Known rows, with every step that occurs
pafez naro dize lufa gokan: [-26   0  10  36  18   3 -13   7   5 -27 -20 -54  13  -4  16 -32  44  10
 -20  -8  32   0 -12]
lumu naro dize lufa gokan: [-17  -5  28  12   3  -6  -5  10  -9 -33 -10 -37  16 -20   5 -32  34  26
 -10   5  17   4 -12]
gokan lufa dize lumu naro: [  1  -3  45  12  16  -1 -19   0  10  -7 -23  15  -6 -28 -28 -11  21 -17
  26   6  -1  12   3]
pafez naro dize: [-22   2  20  44  18  -7 -19  11   7 -20 -18 -30  -4   6  13 -13  35  10
 -19 -10  17  -2  -8]
naro pafez: [-10  -4  31  34   3 -15 -21  22   5  -2 -12   0   5  20  -7  -1  35  16
   3  -3  12  -3  -6]
gokan lumu naro dize: [ -1  15  42   6   5  -8 -10  11 -15 -27 -11  -5 -10  -5   9 -12  22  11
  -5   4  -2   9 -11]
dize lufa gokan lumu naro: [ -5  17  33  -8   3  -5 -11   0 -19 -27 -24 -20   6 -23   1 -20  34   1
  12  12   8  12 -14]
naro dize: [ -9  -6  24  33  11 -15 -16  14  -4 -18 -16 -15  -1   7  10 -12  31  16
  -8  -1  14  -5  -6]
dize naro pafez: [-13  -2  30  40  12  -4 -19  21   4  -4 -19   7   5  23   3  -1  33  20
 -18  -7  10   2  -3]
dize gokan: [-24  -5  23  36   9 -27 -14  26 -19  -7 -26  -9  -5  -5 -11  -2  27   2
  11   7  -4  -3   2]
pafez naro dize lufa: [-23  -8  21  44   8 -10 -19   4   8 -21 -19 -45   9   8  11 -22  41  14
 -10 -10  26 -10 -17]
naro dize gokan: [-22  -8  22  41   9 -21  -8  31 -18 -14 -15 -17  -4   1   0 -12  25  10
  -8   2  -2  -2   1]
pafez naro dize gokan: [-34   0  17  52  18 -15 -13  27  -7 -16 -15 -34  -6   1   4 -13  29   5
 -19  -7   2  -2  -1]
pafez naro: [-25   4  19  36  16 -13 -25   4   6 -15 -28 -21  -5  -2   4   0  38   2
   1  -5  15  -4  -9]
lumu dize: [-19 -20  31  20   9 -19 -34   0  -6  -8 -25  -9  -5  -2   2 -10  36   8
  -4  13   3  -2 -11]
gokan dize lufa: [-10 -14  33  40 -14 -23 -20  -6 -16   2 -21 -26  11   0 -16 -12  33   8
  35  -3  20  -9 -22]
dize lufa gokan lumu naro pafez: [ -1  17  39  -1  -3   2 -10  14 -10 -16  -7 -15  13  -1  -5 -19  34  10
   4   6  11  15 -17]
lufa dize gokan lumu naro: [ -8  25  40   4   2  -4 -14  13 -24  -5 -18   8 -14 -20 -24   3  18  -6
  27  18 -19  15  -2]
lufa gokan: [-14   5  14  18  20 -10 -15  10  -9 -16 -27 -13   3 -10   3 -12  36   4
   2   5  19   6   1]
dize lumu naro pafez: [-12 -13  49  20   4 -10 -20  26   4  -6  -8   6 -11 -10 -24  -5  16  12
  -4  -6   8   3 -10]
lufa dize gokan: [-19   3  23  30   7 -12 -19  18 -13   5 -24  -1  -2  -7 -25   2  26  -2
  25  13  -2   3   4]
lumu gokan dize: [-13   3  24  39  -9 -23 -37  -3  -6  12 -19  -3   4  -1 -12  -8  15   4
  26   5  10  -7 -13]
lufa gokan dize lumu naro: [-11  -6  37  18  11  -5 -12   6 -19  -8 -19 -13 -13 -44 -22 -16   9  -1
  11  -8  14  14 -10]
lumu gokan: [-16   4  18  27   1 -25 -38   6   4  -2 -26   2   3   1   2  -4  23   6
  13  13   9  -9  -7]
gokan lumu: [  0  17  28  12  11 -14 -21   5 -14 -12 -29   2 -10   4   4   1  31  -7
  16   5   6   3  -9]
dize lufa: [-14 -12  27  27  -3 -22 -21   3  -6 -11 -27 -21  12   1  -4 -12  40   8
  20   5  18 -11 -15]

Rows
[-21 -29  34  21  -4 -22 -34  -4  -7  -9 -26 -25   7   1  -1 -20  40  11
   5  15  10 -10 -22] -> lumu dize lufa
[-17  -5  23  39  15 -28  -8  21 -11  -9 -27  -1   8  -3  -7 -11  36 -16
  15   9 -13   4   9] -> dize gokan lufa
[-15  -4  38  19   5 -16  -9  13  -5 -25  -8 -13  -2 -10   3 -12  24  26
  -8   3   2   2  -8] -> lumu naro dize
[  2   4  26  25  15  -4 -20  -7   7  -3 -24   9  13   3 -11  -7  40 -14
  31  11   4   8   6] -> gokan lufa dize
[-13  -7  23  46  16 -21  -3  24 -10 -17 -17 -11   9   5   4 -22  34  -9
  -4   3 -10   4   9] -> naro dize gokan lufa
[-20  -9  24  44  26  -4 -22  17   9 -18 -25 -26 -19  -8   5 -16  23  -3
 -23 -19  25  -5  -9] -> pafez naro dize lumu
[-16  -5  16  20   8 -12 -15   5 -10 -18 -28 -29  15  -9   0 -20  42   7
  10   6  27  -1  -9] -> dize lufa gokan
[ -8   4  21  30   8 -23 -33   1  12  -5 -28   9  18   4   4 -15  31 -12
  17  14   1  -2   1] -> lumu gokan lufa
[ -7   5  32  35  13  13 -24  14  10   7 -15  16   7  24 -10   4  32  16
  -3  -2  11   9   0] -> lufa dize naro pafez
[ -4  -5  26  31  16 -19 -34   7  14  -1 -33  12   2  -9  -6 -20  20 -25
  14   5   7  -5   2] -> dize lumu gokan lufa
[  3  -6  50  21   9   5 -19  14  18   2  -7  20   4  -7 -33 -10  23  -9
  16  -1   2  13   1] -> gokan lufa dize lumu naro pafez
[-12  -3  31  44   9  -9 -19   0 -15   1 -26  -3  -2   2  -2  -4  25   9
   6  -9   7   2  -8] -> gokan dize naro
[-10  -4  37  53   2  -3 -19  14  -4  10 -11   3   6  23  -8  -3  26  17
  -4 -16   9   6 -10] -> gokan dize naro pafez
[-14  17  41   8   4 -22 -10  22 -30 -17 -20  -1 -15 -20 -10   1  20  -3
  13  12 -22  12  -5] -> dize gokan lumu naro
[-22 -22  30  32  15 -27 -20  12 -12  -6 -25  -4   4  -3  -3 -19  37 -15
   0  17 -22   7   3] -> lumu dize gokan lufa
[ -7  -9  39   8  -2 -14 -34  -8 -15  -9 -29 -16  -2   5   5 -18  39  -6
   6  17   4  -2 -24] -> gokan lumu dize lufa
[ -2  12  20  26   8  -8 -36  -7  16   6 -25  17  19   4  -9 -11  29 -14
  31  20   2   1   5] -> lumu gokan lufa dize
[ -9  -6  43  26   6   2 -13  20 -10   3  -2  -7  -6 -23 -29 -16  10   6
   2 -14  17  15 -11] -> lufa gokan dize lumu naro pafez
[ -9  12  24   4  32  10 -25   1 -19 -18 -38  -1 -11  -5  24 -19  36  -5
 -32  12   1  20  -4] -> lufa gokan lumu dize naro
[  1   5  33  38  19  14 -17  10  18   3 -16  22  20  27  -4  -6  41  -2
   1  -1   2  13   8] -> gokan lufa dize naro pafez
[ -9 -17  30  33  18 -10 -19  20  -3 -13 -23 -10 -16  -6   0 -16  20   3
 -13 -10  22  -7  -5] -> naro dize lumu
[-14  -8  15  26   8  -4 -11   9  -7 -24 -18 -38  17  -3  11 -31  41  16
 -11   0  28  -1  -9] -> naro dize lufa gokan
[-13  -6  23  28  10 -21 -41  12   6   3 -33   6 -11 -12  -9  -8  12  -7
   8   5  16 -11  -5] -> dize lumu gokan
